What can hang from each mark:
Z_647: Z_285
Z_857: Z_564 Z_737
Z_285: Z_108 Z_480 Z_666 Z_894
Z_666: Z_285 Z_737
Z_174: Z_480 Z_593
Z_108: Z_285
Z_737: Z_342 Z_666 Z_857
Z_480: Z_174
Z_535: Z_285

Every row comes from one small tree of marks. The marks that hang from a mark follow it in brackets, in the order of their numbers. Every link used is in the known rows. Which tree was each row made from?
(in the rows, 128 means zero)
Known rows:
Z_647(Z_285(Z_108 Z_480 Z_666(Z_737))): [109 138 129 155 156 124 128 120 144 101 135 141  83 166 128 133  48 125
 120 143 145 153 121]
Z_666(Z_285(Z_480) Z_737(Z_342 Z_857(Z_564))): [ 79 164 126 157 138 151  84 112 131 123  91 145  71 144 131 152 117 121
 113 129 199 125 130]
Z_480(Z_174(Z_593)): [129 132 144 121 120 118  94 122 106 124  89 132 115 145 162 113 162 127
 124 161 131 135 145]
Z_737(Z_666(Z_285(Z_480(Z_174) Z_894)) Z_857(Z_564)): [ 68 137 177 143 134 148  99 106 100 108  89 136 110 178 128 143  92 127
 116 128 181 114 172]
Z_535(Z_285(Z_108 Z_480(Z_174(Z_593)) Z_894)): [103 135 166 131 143  92 114 106  90  85 107 136  63 155 152 125  65 104
 124 155 139 149 143]
Z_535(Z_285(Z_108 Z_480 Z_666)): [ 96 127 141 151 140 102 147 111  93  98 130 140  79 146 145 131  34 114
 130 135 137 156 140]
Z_535(Z_285(Z_108)): [131 138 142 132 145 110 144 116  91 105 112 132  69 137 156 144  85 103
 135 119 135 148 140]
Z_535(Z_285(Z_108 Z_480 Z_666(Z_737(Z_857)) Z_894)): [ 90 144 139 172 162 116 128 106 120  93 133 148  39 159 139 127   4  92
 133 137 161 152 134]
Z_857(Z_564 Z_737): [ 82 142 169 135 145 130 104 114 126 118  82 130 130 127 155 149 132 130
 137 155 118 113 130]
Z_108(Z_285(Z_480 Z_666 Z_894)): [ 88 123 124 154 152 117 123 116 104 115 111 157 136 171 133 130  51 113
 136 168 156 148 134]
Z_285(Z_108 Z_480 Z_666 Z_894): [ 65 137 144 160 163 111 130 109 131  97 145 143 105 175 138 102  27 120
 130 163 130 139 132]
Z_666(Z_285): [106 141 111 126 156 126 116 125  87 136  96 142 112 156 148 133 135 117
 129 138 130 136 142]
Z_647(Z_285(Z_108 Z_480 Z_666(Z_737(Z_342)))): [107 147 122 161 139 138 118 119 153  98 134 143  82 156 129 135  56 140
 111 132 170 149 115]
Z_857(Z_564 Z_737(Z_342 Z_666(Z_285(Z_108 Z_894)))): [ 41 166 170 141 149 156  94 109 110  94  86 132 106 154 148 142  92 157
 115 119 133 108 126]
Z_647(Z_285(Z_108 Z_480(Z_174) Z_666(Z_737) Z_894)): [ 92 132 150 156 167 122 116 117 149  82 142 149  89 186 137 126  34 126
 120 158 133 150 122]
Z_535(Z_285(Z_480 Z_666(Z_737(Z_342 Z_857)) Z_894)): [ 91 138 119 175 133 134 105 107 126 111 112 152  65 145 138 133  30 104
 132 137 196 143 140]
Z_174(Z_480): [124 137 125 140 128 120 118 119 146 150 107 127 125 160 145 140 132 105
 125 150 157 130 150]
Z_535(Z_285(Z_108 Z_480(Z_174(Z_593)) Z_666 Z_894)): [ 85 125 153 146 144  95 118 107  85  84 122 141  75 164 149 104  34 115
 121 161 120 150 140]
Z_737(Z_342 Z_666(Z_285) Z_857(Z_564)): [ 99 158 139 145 104 176  99 113  99 126  79 130 105 149 131 146 132 144
 108  90 208 105 161]
Z_737(Z_342 Z_666(Z_285(Z_108 Z_894)) Z_857): [ 98 176 136 154 127 170 108 112 109 110 107 139  80 165 137 126  89 135
 103  86 213 119 149]
Z_647(Z_285(Z_108 Z_894)): [137 145 138 133 165 127 131 118 129  98 122 133  96 168 132 133  77 111
 125 133 143 130 133]
Z_737(Z_342 Z_666(Z_285(Z_108 Z_894)) Z_857(Z_564)): [ 85 171 152 151 132 171 104 107 107 101  99 129  85 167 130 132  88 138
 104  91 193 102 150]
Z_535(Z_285(Z_108 Z_480(Z_174))): [108 129 173 134 132  99 137 111  97  89 120 137  75 142 161 153  77 114
 127 135 150 157 143]
Z_737(Z_342 Z_666 Z_857): [129 157 141 155  80 176 108 115 134 133  91 132 109 135 143 141 130 141
 117  91 242 119 162]

Write each row's tree:
[ 89 139 132 155 168 123 132 116 124 102 142 141 104 175 148  94  46 119
 134 152 108 133 131]
Z_285(Z_108 Z_666 Z_894)
[ 86 149 146 124 152 105 106 117  81 103 108 139  83 163 149 118 121 129
 103 154 129 147 131]
Z_666(Z_285(Z_108 Z_480(Z_174(Z_593))))
[111 186 111 156 153 156 103 121 126 115 116 148  41 146 149 137 116 121
 106 104 187 138 114]
Z_666(Z_285(Z_108) Z_737(Z_342 Z_857))
[118 152 102 173 143 154 102 121 128 121 109 162 100 159 140 132  70 115
 129 136 188 139 119]
Z_108(Z_285(Z_666(Z_737(Z_342 Z_857)) Z_894))
[ 79 144 154 129 159 110 123 118  96 100 122 145  93 165 154 138 106 130
 112 143 132 150 132]
Z_666(Z_285(Z_108 Z_480(Z_174)))
[102 172 100 159 158 159  82 118 130 129  97 154  66 157 143 131 110 109
 121 125 189 128 127]
Z_666(Z_285(Z_894) Z_737(Z_342 Z_857))
[ 71 138 124 134 171 115 107 113  99 123 100 148 110 170 135 130  90 108
 132 159 143 137 144]
Z_666(Z_285(Z_480 Z_894))
[ 97 181 126 154 157 157  99 116 127 107 109 139  48 149 142 140 115 123
 108 108 168 122 115]
Z_666(Z_285(Z_108) Z_737(Z_342 Z_857(Z_564)))
[ 74 153 128 171 141 133 115 115 158 105 139 146  77 153 148 119  56 140
 122 144 156 151 112]
Z_285(Z_108 Z_480 Z_666(Z_737(Z_342)))
[ 96 187 113 161 171 156  97 116 132 108 118 151  42 162 145 127  90 113
 113 115 179 131 115]
Z_666(Z_285(Z_108 Z_894) Z_737(Z_342 Z_857))
[ 71 149 174 143 107 162  93 113 131 116  71 127 134 126 154 154 129 161
 128 125 161 109 139]
Z_857(Z_564 Z_737(Z_342 Z_666))
[ 85 113 129 151 145 106 126 109  95 111 112 146 101 155 140 126  29 104
 143 156 142 146 152]
Z_535(Z_285(Z_480 Z_666 Z_894))
[ 96 158 119 151 158 134 100 117 122 134  99 150  65 153 136 147 108 102
 123 136 186 147 135]
Z_666(Z_285(Z_480) Z_737(Z_857))
[117 162 106 148 160 144 102 124 115 140  97 148  65 154 144 140 128 100
 125 125 165 140 133]
Z_666(Z_285 Z_737(Z_857))
[ 79 172 145 157 123 161 107 106 112 106 108 140  78 163 129 132  74 136
 100  97 232 125 150]
Z_737(Z_342 Z_666(Z_285(Z_108 Z_480 Z_894)) Z_857)
[108 149 133 170 166 133 122 112 153  93 140 147  69 175 118 124  21 108
 116 140 176 142 126]
Z_647(Z_285(Z_108 Z_480 Z_666(Z_737(Z_857)) Z_894))
[126 153 140 151 105 159 104 111 137 123  94 129 110 121 139 142 141 127
 118 116 212 102 147]
Z_737(Z_342 Z_857(Z_564))
[ 52 154 160 138 124 162  90 115 103 118  67 132 126 137 149 153 129 162
 117 118 147 111 135]
Z_857(Z_564 Z_737(Z_342 Z_666(Z_285)))
[ 83 151 135 131 165 112 129 116  96 109 118 141  86 160 141 135  96 119
 118 138 138 147 131]
Z_666(Z_285(Z_108 Z_480))
[111 163 123 148 100 175 104 118 101 134  86 139 101 146 137 140 130 142
 106  87 228 122 159]
Z_737(Z_342 Z_666(Z_285) Z_857)
[106 118 118 146 150 116 128 115  89 115 110 144 103 157 147 119  48 102
 146 146 121 139 149]
Z_535(Z_285(Z_666 Z_894))
[ 78 155 172 148 141 141 115 109 101 100 116 141  85 181 138 134  74 127
 107 115 190 133 160]
Z_737(Z_666(Z_285(Z_108 Z_480(Z_174) Z_894)) Z_857)
[ 76 155 139 179 169 128 116 108 159 100 147 149  62 173 135 108  20 105
 127 153 162 141 125]
Z_285(Z_108 Z_480 Z_666(Z_737(Z_857)) Z_894)
